Each row was made from one walk, in order. Every step used is in the known rows, and no mark comes twice. Write each row's walk.
Known rows
T/M/R/H: [-15  -5   0  -3  -4  12 -10  -4  11  -9  -8 -19  -1  -9  -2 -11  -1   4
  -5  11  15   7 -13  -9   0  12  22]
M/T/H/K: [-14  22  18 -12   0   7  -3  12   5 -14   2   1 -14   3 -11   6   0   7
  -4  30   6  10   5 -20   3  -8   6]
H/T/M/N/U: [-35  28   3 -24  -7  25 -15   2  -7  11  -4   3  -7 -13  -3  -1  10  -3
  -9   4  28   0 -15  -4  -5   7  24]
T/M/R: [-10   4  -2  -7  -3  14  -2 -11   7   2  -6 -16  -2 -11  -4 -14  -7  -2
  -7  11  14   8  -7  -5 -12   8  23]
M/T: [-12  12   5 -12  -6   5  -1   4   1  -7   1   4  -5   8  -5  -3  -3  -5
  -4  14   8   2   2  -4 -10   4  16]
K/M: [ -8  13   3  -3   5   5  -6  -8  -4  -3  -5   4  -3  -4   5 -11  -3  -2
   5  10  12  -5  -6  12   1   6  18]
Z/K/M/R/H/T: [-18  25   1   7  -3  -8 -17 -14   3   1   0   3  -1   9 -15  -3   4  16
  -2   9  18  13  -3   2   6   9  24]
Z/K/M/T: [ -6  33  10  -2   2  -5  -8 -13  -1   4   4  13 -10   5  -6  -2 -10   2
   2  20   8   7   7   6   2  10  18]
H/K/M/N/U: [-31  39  12 -12  11  16 -14   0  -4  15   3   8 -13 -25   1  -3  11   8
  -9   9  27  -7  -9  -1   5  -4  19]
K/M/R/H/N/U: [-36  30  10  -4   8  17 -20  -8   0  -6   3  -6   3 -15 -15 -11   5   8
 -10   2  26 -10 -28 -11   9  11  33]
H/K/M: [-16  22  11  -3   8   0  -4  -6  -4   3   0  -5  -8 -10   9  -2   5   4
   1  18  12   2   2   9   0  -4  12]
M/R: [ -9   2  -5  -2  -3   6  -2  -6   7   3   1  -2   0  -3 -11 -12  -2   1
  -9   3  15   2  -3  -8 -12   3  21]
K/M/T/H/N/U: [-29  51  23 -19   9  24 -18  -1  -5 -17  -1   9  -7  -3 -21  -5  -7   1
  -5  21  15  -8 -21 -16  14   5  25]
M/R/H/N/U: [-36  18   6  -7   2  18 -15   1   3  -1   9  -6   3 -15 -21  -2   8   7
 -15  -1  25  -8 -23 -23   4   9  29]
K/M/R/H/T: [-24  16   1   2  -5   0 -14  -6   3 -16  -7  -2   6  11  -9 -14   5  10
  -3   8  21   4 -13   3   1   2  26]
Z/K/M/N: [ -9  29   4  -2  11   7 -12  -5   0  19   3  14  -9 -17  -3  -9  -1   2
   4   7  15  -1   2   5  12  17  22]
R/H/K: [-21   0   9  -3   1   0  -6  12   3  -3   4  -8  -7  -8   6   9  14   8
   0  15  12   3   1  -7   5   0   8]
K/M/R: [ -9  16  -1   1   4   6  -6 -15   5  -1  -4  -2   0  -4  -7 -21  -6   5
  -4   7  16   0  -6   5  -5   3  25]
Z/K/M/R: [ -4  24  -2   6   5  -2  -7 -22   5  15   3   5  -6  -5 -14  -9  -7   8
  -3   8  14   8   3   4  -1   9  25]
N/M/T: [ -9  14   9 -17  -8   9  -8  -3   0  -4   8  10 -15  10  -6 -11  -4 -14
  -1   7  12   6  -5   2  -7   9  10]
Q/H: [ -9 -12   4 -11  -2   5  -8  -7  -4  -8  -2   9   1  -5  -6   3  -3   2
   5  16   6  -4  -5  -7  -2   4   4]
M/T/H/N/U: [-30  37  20 -22   2  25 -13   8  -2 -11   5   8  -7  -4 -25   3  -3   0
  -9  17  13  -6 -17 -28   9   5  22]
N/H: [ -6   3   6 -11   0  13  -4   3  -1  -5   0   1 -13   0  -2  -7  -1  -5
  -1   4   6  -2  -7  -2   5   4   5]
Z/K/M: [ -3  22   3   2   7  -2  -8 -16  -3  14   2  11  -9  -6  -2   0  -4   3
   8  13  10   4   5  11   5  13  18]
K/M/T: [-12  25  10  -6   0   4  -6  -6  -1 -12  -5   4  -4   7   0 -12  -9  -3
   0  19  10   0  -2   8  -3   4  19]
Q/M/R: [ -4   8  -3  -4   0   3 -10  -5   5   4   1 -10   2 -14  -6 -10  -6   5
  -6  10  14  -2  -7  -9 -15   0  13]
M/N/H/R: [-17  18  12 -12  -1  18  -9  12  -3  14   4  10 -15 -11 -12 -24   5  -8
 -11  -7  17  -1 -15 -16   6  -5  16]

Which walk is each row?
[-15  13   9 -18 -11  16  -8   0  -7  -8  -8 -11 -11   5   3  -5   0  -7
  -1   7   9  10 -11   2   1   4   9]
N/H/T/M
[-18  11   3 -14 -11  10  -5  -5  -6  -1  -8  -8  -1   1   5  -1   4  -5
   2  13  13   9  -4   6 -10   6  19]
H/T/M
[-11  12   9  -8   0  11  -7   2   1   6  -1  12  -8  -1 -18 -11   0  -2
  -1  12  14   3 -11 -18   2  -7  18]
T/H/R
[-23   3  -3  -2 -11   0 -10   3   5 -10  -2  -4   5  10 -14  -4   9   8
  -7   4  19   7  -9  -9  -4   1  22]
M/R/H/T
[-17   6   5 -14   2  22  -6   6   3   6  -6  -4  -7 -22   7 -12  -1  -8
  -1   7  15   0  -8  -4   0  15  21]
T/M/N
[-15  11  11  -3   4  -2 -12 -19   0  -7  -1  -4  -1 -11  -9  -7  -3  16
  -6  23  12   4  -4  -7  -1  -7   7]
Q/H/K/M/R
[-15  23   6   2   6   0  -4 -11   4   4   1 -10  -5 -10  -2 -11   1   9
  -8  13  17   7   1   1  -6  -6  18]
H/K/M/R
[-31  26  15 -15   9  13 -22  -8  -7   3   1  13  -9 -26  -6   3   7  14
  -5  18  21 -10 -13  -9   9  -3   8]
Q/H/K/M/N/U
[ -2  36  14  -4   7   4 -11  -7   5  -7  -1  14 -13   8 -18  -2 -14   7
   5  29   4   9   2  -6  15   9  16]
Z/K/M/T/H
[-31  23   9 -15   4  19  -8  -1  -9  10   9   4  -2 -18 -10   6   7  -4
  -7   1  18 -12 -15 -11  -1   9  24]
H/N/U
[-11  10  12 -11   1   9  -3   8  -2   0   5  -7 -18  -7   1   2   7   3
  -6  10   6   5   1  -7   4  -5  -1]
N/H/K
[-22  24  20 -21  -3  15  -8   2  -6  -4  14   3  -9   0  -9 -12  -1 -18
  -2   4  13   2  -9  -8  -1  17  16]
H/N/M/T
[-27   6  11  -6   2  18 -10   1   6 -10  -2 -26   4 -18  -5 -12   1  -1
  -7   8  15   3 -19 -19   6  19  30]
T/M/R/H/N
[-14  12   6 -13  -9   9  -7   5  -8  -6  -1   2  -8  11  -5  -4   5  -3
  -3   2   9   4  -6   1   1  -2   7]
N/H/T
[-13  22  16 -11  -5   9  -7   5   3  -4   1  13  -8  10 -24 -13  -5  -2
  -6  20  12   8  -8 -23  -2 -11  19]
M/T/H/R
[-27   6   8  -2   1  11  -8   7   6  -8   6 -13   7 -10 -12  -9   5   3
  -9   0  15  -3 -15 -21   5  12  28]
M/R/H/N
[-17  -3   4 -14 -12   0 -11  -8  -9 -11  -2  12   5   8 -10   8   3   4
   3  16  10   1  -5  -5  -4   0   5]
Q/H/T
[-26  18  15  -2  11   7 -15  14   4  -5  -1  -1  -8 -18   9  -8  12  10
   0  14  19  -3  -8  -3  17   4  15]
R/H/K/M/N
[-12  10   8 -14   3  22  -8  16   2   0   1   5 -14 -12  -3 -15   1  -5
  -5  -2  10  -6  -9  -9  12   7  10]
M/N/H
[ -6  17   7 -12  -3   2 -11   2  -2  -8   1  -3  -2  -3   0  -1  -7  -2
  -2  20   7  -2  -3  -7 -12   0   6]
Q/M/T
[-13  24  21 -19   0  13 -10   7   5 -10   8   5 -23   6 -12  -2   0  -2
  -1  23   8  13  -1 -15   7  -1  -1]
N/M/T/H/K
[-17  31  17  -9   5  17 -14   1  -4   8  -1  12 -13 -11  -7 -33   0  -6
  -7  -2  20  -5 -19  -4  12  -4  21]
K/M/N/H/R
